What can hang from each mark
saroz: rinak
mipazo: pasu
pibi: vetu vupe
mefor: pasu
pasu: mefor vetu
rinak: vupe
pakaz: lipo pibi
vupe: pibi rinak
vetu: lipo pakaz pasu pibi vupe

Every row comes from one small tree of marks. The marks that hang from a mark follow it in brackets, in alphabetical order. Every link used is in the known rows. Which tree was each row made from?
In the rows, 128 means zero.
Known rows
vetu{pasu}: [129 165 139 156  92 154 125 132 176 179  93 154 106 132 151 120 146 104
 118 113 147  99 143 148 119]
pasu{mefor vetu{pakaz{pibi} vupe{rinak}}}: [145  79 154 113 134 106 122 110 108 138 101  68  52 124 135 115 119 117
  92 119 125 122 153  87 187]
rinak{vupe{pibi{vetu{lipo pakaz pasu}}}}: [154 130 186 180 105 189 132 116 127 133 117 179 141 156 136 135 143 115
 159 122 151 115 122 100 129]
vetu{vupe}: [131 129 127 188 123 131 124 134 134 125  86 149 102 132 154 124 184  99
 132 124 140  79 148 140 136]
pasu{mefor vetu{lipo pakaz pibi{vupe}}}: [140 113 126 105 167 154 131 150  92 129 101 121  83 137 122 137 123 117
 120  96 121 143 142  96 161]
pakaz{lipo pibi}: [128  71 171 146 135 104 134 110 173 158 107 168  54  79 111 116 193  86
 114  85 123 111 167 152 160]
vupe{pibi{vetu{lipo pakaz pasu}} rinak}: [160 148 241  81  89 183 142 101 175 155  91 125 111 199 122 136  86 123
 161 124 161 111 108 107 129]
saroz{rinak{vupe}}: [110 124  68 230 114 160 117 134 107 155 104 132 108 131 178 100 241 105
 135 130 159  87 156 120 118]
pakaz{lipo pibi{vetu{pasu} vupe}}: [135  59 208  73 142 146 165  97 187 153 128 174  83  75 113 130 133 142
 128  86 156  93 150 147 139]
vetu{lipo pibi{vupe{rinak}}}: [143 130 151  93 130 148 137 125 128 125  74 148  82 162 124 138 173 120
 177 127 152 106 128 113 114]
rinak{vupe}: [120 123  88 222 113 150 114 124 135 139 109 179 105 142 155 115 221  87
 137 129 148  91 143 119 132]
pasu{mefor vetu{pakaz vupe{pibi rinak}}}: [139 107 160 116 119 133 115 113  81 131  83  79  82 152 147 124 134 114
 107 134 129 124 144  76 179]
mipazo{pasu{mefor vetu{lipo pakaz pibi}}}: [142 142 145  79 131 146 113 155  90 146 111  81  89 132 133 133 122 102
  97  90 109 136 139 124 151]
vupe{pibi{vetu{pakaz pasu{mefor}}} rinak}: [140 147 222  81  91 177 141  90 156 173  89 107 100 178 128 135  89 120
 124 126 173 109 129 100 125]
pibi{vetu{pasu} vupe}: [125 122 160 107 124 188 156 123 174 153 108 164 124 146 148 133 119 146
 143 110 175  61 126 146 112]
vetu{lipo pakaz{pibi}}: [157 110 189 194 133 143 131 131 168 144 104 137  76 147 111 129 122  91
 132  91 123 125 135 136 161]
vetu{lipo pibi vupe}: [158 134 151 167 135 113 126 150 113  96  78 160 102 114 127 138 181 106
 165 111 122 111 145 127 125]
saroz{rinak{vupe{pibi{vetu{lipo pakaz}}}}}: [135 114 152 209 128 191 130 130  89 139 109 128 130 155 157 119 197 119
 166 121 157 103 136 101 127]
pasu{mefor vetu{lipo pibi}}: [129 116  86 120 145 117 118 165  91 139  90 146  69 111 128 123 158  87
 117  90 100 146 160 101 166]
mipazo{pasu{vetu{pibi{vupe{rinak}}}}}: [124 112 132  50 110 136 118 130  90 148  89  94  85 124 159 118 172 138
 130 121 133  88 127 125 137]
mefor{pasu{vetu{pakaz}}}: [128 102 125 167 118 159 118 165 151 152  98 143  95 180 126  98 129  91
 112 103 120 111 144 133 153]
vupe{pibi{vetu}}: [117 110 161 182 114 152 135 130 138 150  76 178 106 138 139 127 175  95
 142 107 143  82 140 132 148]
pibi{vetu{lipo pasu vupe{rinak}}}: [163 143 198  75 108 161 146 112 179 132 109 119 113 171 131 132 104 135
 168 127 157  86 121 124 120]
pibi{vetu{lipo pakaz pasu} vupe{rinak}}: [160 141 223  54 125 208 160 103 197 149 119 121 118 212 123 142  65 153
 171 124 182  91  95 121 109]
saroz{rinak}: [108 135  95 198 117 151 124 145 133 173  85 113  94 137 169 104 213 102
 125 115 150  83 160 144 117]
mipazo{pasu}: [117 151 132 141 100 156 115 137 139 165 101 111  98 142 156 124 175  87
 105 108 139  76 139 168 124]

Which tree is each row?
[154 104 184 129 128 134 149 120 147 131 118 125  87  96 114 137  95 114
 120  91 138 112 164 127 147]  pakaz{pibi{vetu{lipo pasu{mefor} vupe}}}
[121 122 108 152 142 149 117 146 133 166 108 111  76 145 143 119 130  94
  85 100 120 121 148 113 176]  pasu{mefor vetu{pakaz}}
[147  93 152 110 108 119 115 129  84 114  71 117  82 147 142 119 171 108
 154 129 108 120 136  92 184]  pasu{vetu{lipo vupe{pibi rinak}}}
[157 109 230  87 147 150 151  93 202 128 123 121  98 175 122 126 133 130
 157 118 162  74 117 128 131]  pibi{vetu{pakaz{lipo} vupe{rinak}}}
[124  56 169 130 149 125 146  99 153 145 109 169  58  78 114 126 190 106
 127  91 140 103 162 144 152]  pakaz{lipo pibi{vupe}}
[150  79 155 166 142 127 121 147 144 147 106 127  69 129 121 110 126 104
 124  86  97 131 135 120 199]  pasu{vetu{lipo pakaz{pibi}}}
[165  75 171 167 147 116 122 145 122 117 108 120  80 109 127 120 127 119
 132  98  97 130 138 115 200]  pasu{vetu{lipo pakaz{pibi} vupe}}
[148 115 117  76 135 105 120 138  80 113  85  97  65 128 127 124 156 110
 136 121 113 137 154  81 161]  pasu{mefor vetu{lipo pibi vupe{rinak}}}
[159 108 153 159 147 141 118 152 127 117 105 127  98 148 139 123 137 116
 138 107 106 118 126 119 178]  pasu{vetu{lipo pakaz vupe}}
[128  95 166 189 132 177 136 111 109 150 121 135 122 126 158 114 214 122
 147 118 163  97 144 109 122]  saroz{rinak{vupe{pibi{vetu{pakaz{lipo}}}}}}
[123 105 117 209 117 178 128 132  82 136 101 145 122 138 160 118 221 112
 165 122 156  99 148 102 131]  saroz{rinak{vupe{pibi{vetu{lipo}}}}}
[146 134 180 116 132 150 137 112 145 144  79 128  92 169 132 133 146 139
 156 135 169  94 115 111 109]  vetu{pakaz pibi{vupe{rinak}}}
[127  84 121 159 144 121 118 136 125 165 105 104  54 107 129 115 125  96
  72  91 111 131 158 109 195]  pasu{mefor vetu{pakaz{pibi}}}
[107 128  95  97 111 143 108 144  97 169 108  82  78 123 157 118 161  89
  75  96 117 105 157 142 157]  mipazo{pasu{mefor vetu}}
[121 119 128 188  94 176 131 124  92 160 104 146 136 112 178 112 205 135
 146 129 169  89 150 109 117]  saroz{rinak{vupe{pibi{vetu{pasu}}}}}
[149 122 239  25 132 194 166  78 215 161 129 125 107 180 121 136  93 162
 154 120 188  81 107 127 107]  pibi{vetu{pakaz{lipo} pasu} vupe{rinak}}
[194 175 234  83 106 142 135 117 150 118  92 109 115 151 122 141  93 147
 167 138 148 126 117 105 105]  vetu{lipo pakaz pasu pibi vupe{rinak}}
[141 142 205  78 139 179 154 108 207 176 139 137 104 145 115 135  85 117
 104  85 159 106 141 139 119]  pibi{vetu{pakaz{lipo} pasu{mefor}}}
[132 138 178 101 142 206 159 113 168 162 124 131 122 164 137 147  69 144
 115 108 183  85 128 132 111]  pibi{vetu{pakaz pasu{mefor}} vupe}
[151 154 160 101 122 160 140 141 130 135  88 172 115 120 128 146 136 133
 156 110 149 118 137 133 103]  vetu{lipo pasu pibi{vupe}}
[165 122 210 137 124 174 144 115 160 150 114 143  96 127 116 143  78 130
 131 103 148 127 130 135 134]  vetu{lipo pakaz{pibi{vupe}} pasu}
[144 160 139  78 127 166 143 134 111 139  92 154 102 117 123 152 120 120
 130 106 152 135 158 117  99]  vetu{lipo pasu{mefor} pibi{vupe}}
[178 152 235  82 117 173 150 109 198 129 119 112 122 188 126 137  69 143
 166 125 163  90 106 120 122]  pibi{vetu{lipo pakaz pasu vupe{rinak}}}
[140  45 191  76 146 125 135 101 157 153 114 113  54 116 120 110 146 135
 123 103 128 115 132 109 180]  pasu{vetu{pakaz{lipo pibi{vupe{rinak}}}}}
[133 107 167 217 117 174 128 116 123 136 106 183 129 156 146 127 181 110
 153 124 156  89 124 102 141]  rinak{vupe{pibi{vetu{pakaz}}}}
[110 114  90 232 104 160 113 128  70 149  86 140 115 120 179 108 251 103
 141 133 157  98 162 107 122]  saroz{rinak{vupe{pibi}}}
[138 128 171  97 133 196 157 129 166 141 114 167 122 164 136 142 108 135
 161 102 165  86 123 144 116]  pibi{vetu{lipo pasu} vupe}
[137 115 161 117 122 140 141 113 176 129  96 128  97 171 142 124 153 122
 156 129 159  55 126 126 130]  pibi{vetu{vupe{rinak}}}
[155  78 190 123 128 118 145 110 168 119 103 126  72 134 111 124 133 112
 158 111 138  87 140 123 156]  pakaz{pibi{vetu{lipo vupe{rinak}}}}
[126 122 137 103 122 135 135 118 130 140  67 150  84 144 140 130 187 125
 159 135 162  87 133 116 111]  vetu{pibi{vupe{rinak}}}
[131 174 127 122 107 130 130 139 133 168  85 149  97  99 139 132 138 108
 101 104 147 123 165 123 105]  vetu{pasu{mefor} pibi}
